Each row was made from one small tree. Brackets hold a mark, then the marks that hang from it, in the order of their numbers. Every link used is in the known rows. Write each row's tree.
Known rows:
[k_263 [k_700 k_524 k_623 [k_766 k_871]]]: [ 1.69  1.81 -0.81 -1.87 -0.43 -1.93  1.43 -2.28  1.24  0.92 -1.58  0.14
 -0.71 -0.72 -0.52  0.96  3.98 -1.23  1.71 -0.49 -1.63 -1.94]
[k_871 k_478 k_766]: [ 1.09 -0.70  0.65  1.75 -1.19 -0.61  3.68 -1.67 -0.09  0.17 -0.45 -3.23
  3.03 -2.23  4.04 -0.45 -0.91  0.02  1.25 -0.32  0.90  0.34]
[k_623 [k_700 k_263 k_766]]: [ 2.01  1.93 -0.04  1.10 -1.18 -3.14 -2.14 -0.17  0.25  1.80 -3.17 -2.95
  0.79 -1.36  0.69  2.14  2.60 -0.32  0.30 -0.65 -0.79 -1.91]
[k_871 k_766]: [ 0.90 -0.20  0.17  1.29 -1.01 -0.66  0.17 -0.66  0.78  0.71 -2.01  0.82
  2.98 -2.04  2.98 -0.25 -1.30  0.61  1.01 -0.65  1.04 -0.16]
[k_700 k_263 k_524 k_766]: [ 2.06  1.83 -0.81 -0.01 -1.85 -2.80 -3.73  0.23  0.61  0.42 -1.51  2.67
 -1.06  0.59 -0.07  1.02  2.68 -0.36  1.09 -0.43 -0.57 -1.40]
[k_263 [k_700 k_524 k_623 k_766]]: [ 2.11  1.57 -0.21 -2.01  0.31 -1.90 -1.85 -1.92  0.33  0.36 -1.06  3.41
 -0.67 -0.64 -2.43  1.91  2.97 -0.38  1.83 -0.63 -0.18 -1.65]
[k_871 k_478 [k_766 [k_700 k_524]]]: [ 1.45 -0.06 -1.08 -0.37  0.11 -0.34  1.59 -1.12  0.55 -0.25  1.98  2.99
  0.04  0.63  3.19 -0.76  0.43 -0.11  1.54 -1.11  1.17 -0.16]
[k_263 [k_700 k_623 k_766]]: [ 2.30  0.37  0.08  0.09  0.69 -1.13 -1.42 -1.36  0.00  1.83 -2.82  1.38
  1.45 -2.46 -1.31  2.15  2.63 -0.72  0.94 -0.93  0.34 -1.27]
[k_478 [k_871 k_766]]: [ 0.84 -0.70  0.04  2.02 -1.34 -0.74  3.72 -0.88 -0.44  0.43 -1.68 -1.70
  3.34 -2.73  2.66 -1.07 -3.88  0.95  1.24 -0.83  1.84  0.70]
[k_478 [k_871 [k_766 [k_700 k_623]]]]: [ 2.36 -1.56 -1.40  3.94  1.34 -0.03  1.46  1.22 -0.63  1.40  0.31  0.93
  4.04 -0.63  1.44  0.38 -3.24  0.61 -0.23 -2.31  2.50  1.13]
[k_700 k_263 k_524 k_623]: [ 2.86  1.19  1.21  2.17 -1.23 -2.68 -3.23  3.32  0.56 -1.86  0.97 -0.32
  2.69  0.38 -1.95  1.92  1.67  0.10 -0.24 -0.33 -0.79  0.65]
[k_700 k_263 k_524 k_623 [k_766 k_871]]: [ 2.91  1.84 -1.59  1.99 -1.39 -2.96 -1.09  0.91  1.16  1.26 -0.16 -2.23
  0.36  1.47  0.37  1.45  3.44 -1.15  0.01 -1.01 -1.88 -0.90]
[k_766 [k_700 k_263]]: [ 2.66  0.25  0.25  2.53 -0.46 -0.46 -4.41  3.70  0.51 -0.05 -0.98  3.64
  1.69 -1.16  0.87  1.43  2.14 -0.97 -0.03 -1.43  0.20 -0.67]
[k_936 k_623]: [ 0.92  2.08  2.26  0.17 -3.34 -0.02 -1.94 -1.66  0.81 -1.52 -0.71 -0.34
  2.81 -0.98 -0.87  0.61 -2.31 -0.06  0.90 -0.02 -1.95 -1.05]
[k_936 [k_623 [k_700 k_263]]]: [ 1.80  2.80  2.53  1.12 -3.46 -2.32 -0.73 -0.72  0.66 -0.93 -0.81 -6.23
  3.55 -1.86 -2.08  2.67 -1.11  0.17 -0.09 -0.11 -2.68 -0.99]
[k_766 k_700 [k_871 k_478]]: [ 0.99  0.52  0.27  1.20 -1.05  0.48  2.76  0.42  0.77 -0.73  0.19 -1.49
  0.69 -0.50  4.79 -0.81  2.39 -1.92  1.14 -0.56 -1.02 -1.05]
[k_766 k_700]: [ 0.98  0.49  0.58  0.57 -0.10  0.24 -4.11  1.75  0.58 -0.74 -1.32  5.93
  0.86 -0.33  1.60  0.50  1.17 -0.54  0.78 -1.06  0.53 -1.17]
[k_623 [k_700 k_524 k_766]]: [ 0.91  2.93  0.08 -2.90 -1.42 -3.26 -2.05 -2.23  0.71 -0.32 -1.81  1.24
 -1.98  1.42  0.18  0.86  2.27 -0.21  1.75  0.13 -1.08 -2.38]
[k_871 k_478 [k_766 [k_700 k_524 k_623]]]: [ 2.11 -0.56 -1.07  1.44  1.16 -0.80  1.13 -0.03  0.20  0.08  3.27  1.43
  1.90  1.58  1.49  0.67  0.37 -0.11  0.39 -1.44  1.10  0.80]
[k_936 [k_623 k_700]]: [ 0.71  2.96  2.97 -0.91 -3.03 -1.47 -0.57 -2.41  0.86 -1.80 -0.83 -4.08
  2.91 -1.07 -1.39  1.67 -1.76  0.31  0.68  0.30 -2.57 -1.51]

Write each row's tree:
[ 3.17  1.40 -1.02  1.69 -0.86 -3.04 -4.33  1.52  0.37  0.64 -0.08  0.95
  0.57  1.43 -1.85  1.93  2.49 -0.31  0.09 -1.08 -0.62 -0.58]	[k_700 k_263 k_524 k_623 k_766]
[ 0.62  2.05 -0.79 -1.23 -2.60 -1.64  3.19 -2.80  0.87 -0.15 -0.13 -2.54
 -2.14  1.29  3.90 -1.27  2.90 -1.54  2.42  0.41 -1.77 -1.84]	[k_700 k_524 [k_766 [k_871 k_478]]]
[ 1.42 -0.95 -0.66  1.71  0.43  0.54  1.84 -0.72  0.02  0.99  0.33  1.07
  2.11 -0.91  4.23 -0.07 -0.19 -0.40  0.76 -1.44  1.59 -0.04]	[k_871 k_478 [k_766 k_700]]
[ 3.42  0.90 -0.14  2.22  0.28 -1.70 -5.01  4.22  0.77 -0.99  1.91  3.77
  1.52  1.55 -1.94  2.38  2.59 -0.39 -0.55 -1.67 -0.02  0.20]	[k_766 [k_700 k_263 k_524 k_623]]
[ 3.60 -1.59 -1.22  5.37  1.43 -0.77  0.82  2.14 -0.40  2.07  2.14 -2.85
  4.49 -1.05  1.82  2.25  0.69 -0.42 -1.07 -2.12  1.43  1.34]	[k_871 k_478 [k_766 [k_700 k_263 k_623]]]
[ 1.90  2.19 -0.99  1.15 -1.95 -3.22  1.08 -0.33  1.09  2.07 -3.20 -6.25
  0.53 -1.31  2.76  1.53  3.28 -0.90  0.30 -0.71 -2.10 -2.09]	[k_623 [k_700 k_263 [k_766 k_871]]]
[ 0.79  1.43  0.08 -0.84 -1.52 -0.37  2.63 -0.17  1.35 -2.03  1.75  0.47
 -1.17  1.34  3.75 -1.13  3.05 -1.47  1.78 -0.23 -1.62 -1.15]	[k_766 [k_700 k_524] [k_871 k_478]]
[ 0.44  3.95  2.66 -2.85 -3.59 -2.20 -0.76 -2.78  1.39 -2.98  0.53 -1.98
  0.87  1.01 -2.45  1.12 -1.09  0.47  1.34  0.50 -2.95 -1.48]	[k_936 [k_623 [k_700 k_524]]]
[ 2.43 -0.83 -1.25  3.57  0.25 -0.28  1.60  0.96 -0.06  1.61  0.64 -1.24
  2.99 -1.92  3.55  0.87  0.66 -0.44 -0.01 -1.74  1.27  0.53]	[k_871 k_478 [k_766 [k_700 k_263]]]
[ 1.78  1.25 -0.53 -0.14 -0.44 -2.02 -4.03 -0.28  0.36  0.00 -0.33  3.08
 -0.09  2.12 -0.87  0.98  1.67 -0.47  0.89 -0.53 -0.11 -1.02]	[k_700 k_524 k_623 k_766]
[ 1.88  1.37 -1.33  2.18 -2.31 -1.71 -0.41  0.20  0.95  2.14 -3.09 -2.74
  0.53 -1.44  3.26  0.60  3.02 -0.96  0.59 -0.84 -1.27 -1.79]	[k_700 k_263 [k_766 k_871]]
[ 3.08  0.16 -0.75  4.46  0.19 -1.08 -1.53  4.08  1.13  0.57  0.22 -1.52
  3.22 -0.47  1.37  1.94  2.63 -1.22 -1.20 -1.92 -1.19 -0.09]	[k_766 [k_700 k_263 k_623] k_871]
[ 0.68  3.99  0.82 -3.27 -3.01 -2.49 -1.74 -4.69  0.97 -0.23 -0.48 -0.61
 -1.17  1.82 -2.18  1.32 -0.32  0.26  1.63 -0.04 -2.66 -2.61]	[k_936 [k_623 [k_700 k_524 k_766]]]
[ 1.85  0.54 -0.18  0.71 -0.24 -0.89  5.34 -2.73  0.07  1.78 -1.44 -6.04
  1.19 -2.77  1.93  1.41  3.62 -2.20  1.35 -0.45 -1.26 -1.28]	[k_263 [k_700 k_623 [k_766 [k_871 k_478]]]]
[ 1.87  1.17  1.87 -1.63 -0.25 -1.74 -0.65  0.20  0.70 -2.32 -0.20  2.26
  1.34 -1.90 -2.71  1.45  2.36 -0.51  1.33  0.14 -0.68 -0.48]	[k_263 [k_700 k_524 k_623]]
[ 2.09  1.71 -0.74  0.69 -1.36 -1.35 -1.37  2.33  1.98 -1.16  0.31  2.45
 -0.47  0.55  1.75  0.49  3.60 -1.15  0.63 -1.12 -1.68 -1.25]	[k_766 [k_700 k_263 k_524] k_871]
[ 2.34 -1.56 -0.88  3.54  1.65  0.14  1.22  0.36 -0.23  1.25  1.68 -0.59
  3.76 -0.08  2.65  0.98 -0.18 -0.66 -0.18 -1.80  1.63  0.94]	[k_871 k_478 [k_766 [k_700 k_623]]]
[ 1.69  3.82  2.22 -0.90 -3.69 -3.14 -0.93 -1.24  1.28 -2.26  1.07 -4.26
  1.65 -0.28 -3.21  2.10 -0.37  0.33  0.66  0.06 -2.97 -1.08]	[k_936 [k_623 [k_700 k_263 k_524]]]
[ 2.12  3.18  0.56  0.73 -2.88 -2.66 -1.83 -2.47  0.43  1.72 -1.92 -4.89
  1.78 -0.67 -1.83  2.89 -0.03 -0.09  0.19 -0.83 -2.24 -2.03]	[k_936 [k_623 [k_700 k_263 k_766]]]
[ 1.45 -1.04 -1.23  2.09  0.29  0.42  2.08  0.05 -0.31  1.19 -1.11  2.63
  2.35 -1.96  2.94 -0.91 -3.08  0.47  1.00 -1.98  2.56  0.17]	[k_478 [k_871 [k_766 k_700]]]
[ 0.78  2.98  0.90 -1.32 -2.58 -1.66 -1.45 -4.35  0.38  1.03 -2.10 -2.82
  0.89  0.17 -0.89  1.98 -0.90 -0.03  1.03 -0.37 -2.26 -2.51]	[k_936 [k_623 [k_700 k_766]]]
[ 2.04  4.14  0.28 -1.40 -3.07 -3.49 -1.91 -3.15  1.02  0.58 -0.29 -2.95
 -0.44  0.97 -2.83  2.47  0.43  0.35  0.84 -0.55 -2.74 -2.34]	[k_936 [k_623 [k_700 k_263 k_524 k_766]]]
[ 3.59 -0.23 -1.97  2.79  1.19 -1.60 -2.77  2.54  0.83  1.11  1.82  3.30
  2.56  0.95 -0.44  2.04  0.87  0.49 -0.55 -2.37  1.09  0.86]	[k_871 [k_766 [k_700 k_263 k_524 k_623]]]
[ 2.35  0.14 -0.13  3.14 -1.45 -0.50  2.62  2.21  0.67  0.07  0.49 -3.63
  1.48 -1.47  4.13  0.60  3.13 -2.04  0.40 -0.98 -1.26 -0.60]	[k_766 [k_700 k_263] [k_871 k_478]]
[ 2.20  1.56 -0.28  1.00 -1.74 -1.23  2.38  1.73  1.21 -1.40  1.96 -1.63
 -0.47  0.27  2.95  0.05  3.77 -1.40  1.06 -0.59 -1.76 -0.71]	[k_766 [k_700 k_263 k_524] [k_871 k_478]]
[ 2.03  2.76 -0.45 -1.03 -1.73 -4.08 -2.33 -0.52  0.72  0.36 -1.52 -0.76
 -1.11  0.67 -0.37  1.82  3.21 -0.07  0.74 -0.36 -1.30 -1.81]	[k_623 [k_700 k_263 k_524 k_766]]
[ 0.91  0.97  0.07 -0.86 -1.41 -0.61  5.98 -3.86  0.42  1.60 -2.82 -4.29
 -0.66 -3.61  3.66 -0.09  3.53 -1.93  2.41  0.11 -1.28 -2.09]	[k_263 [k_700 [k_766 [k_871 k_478]]]]
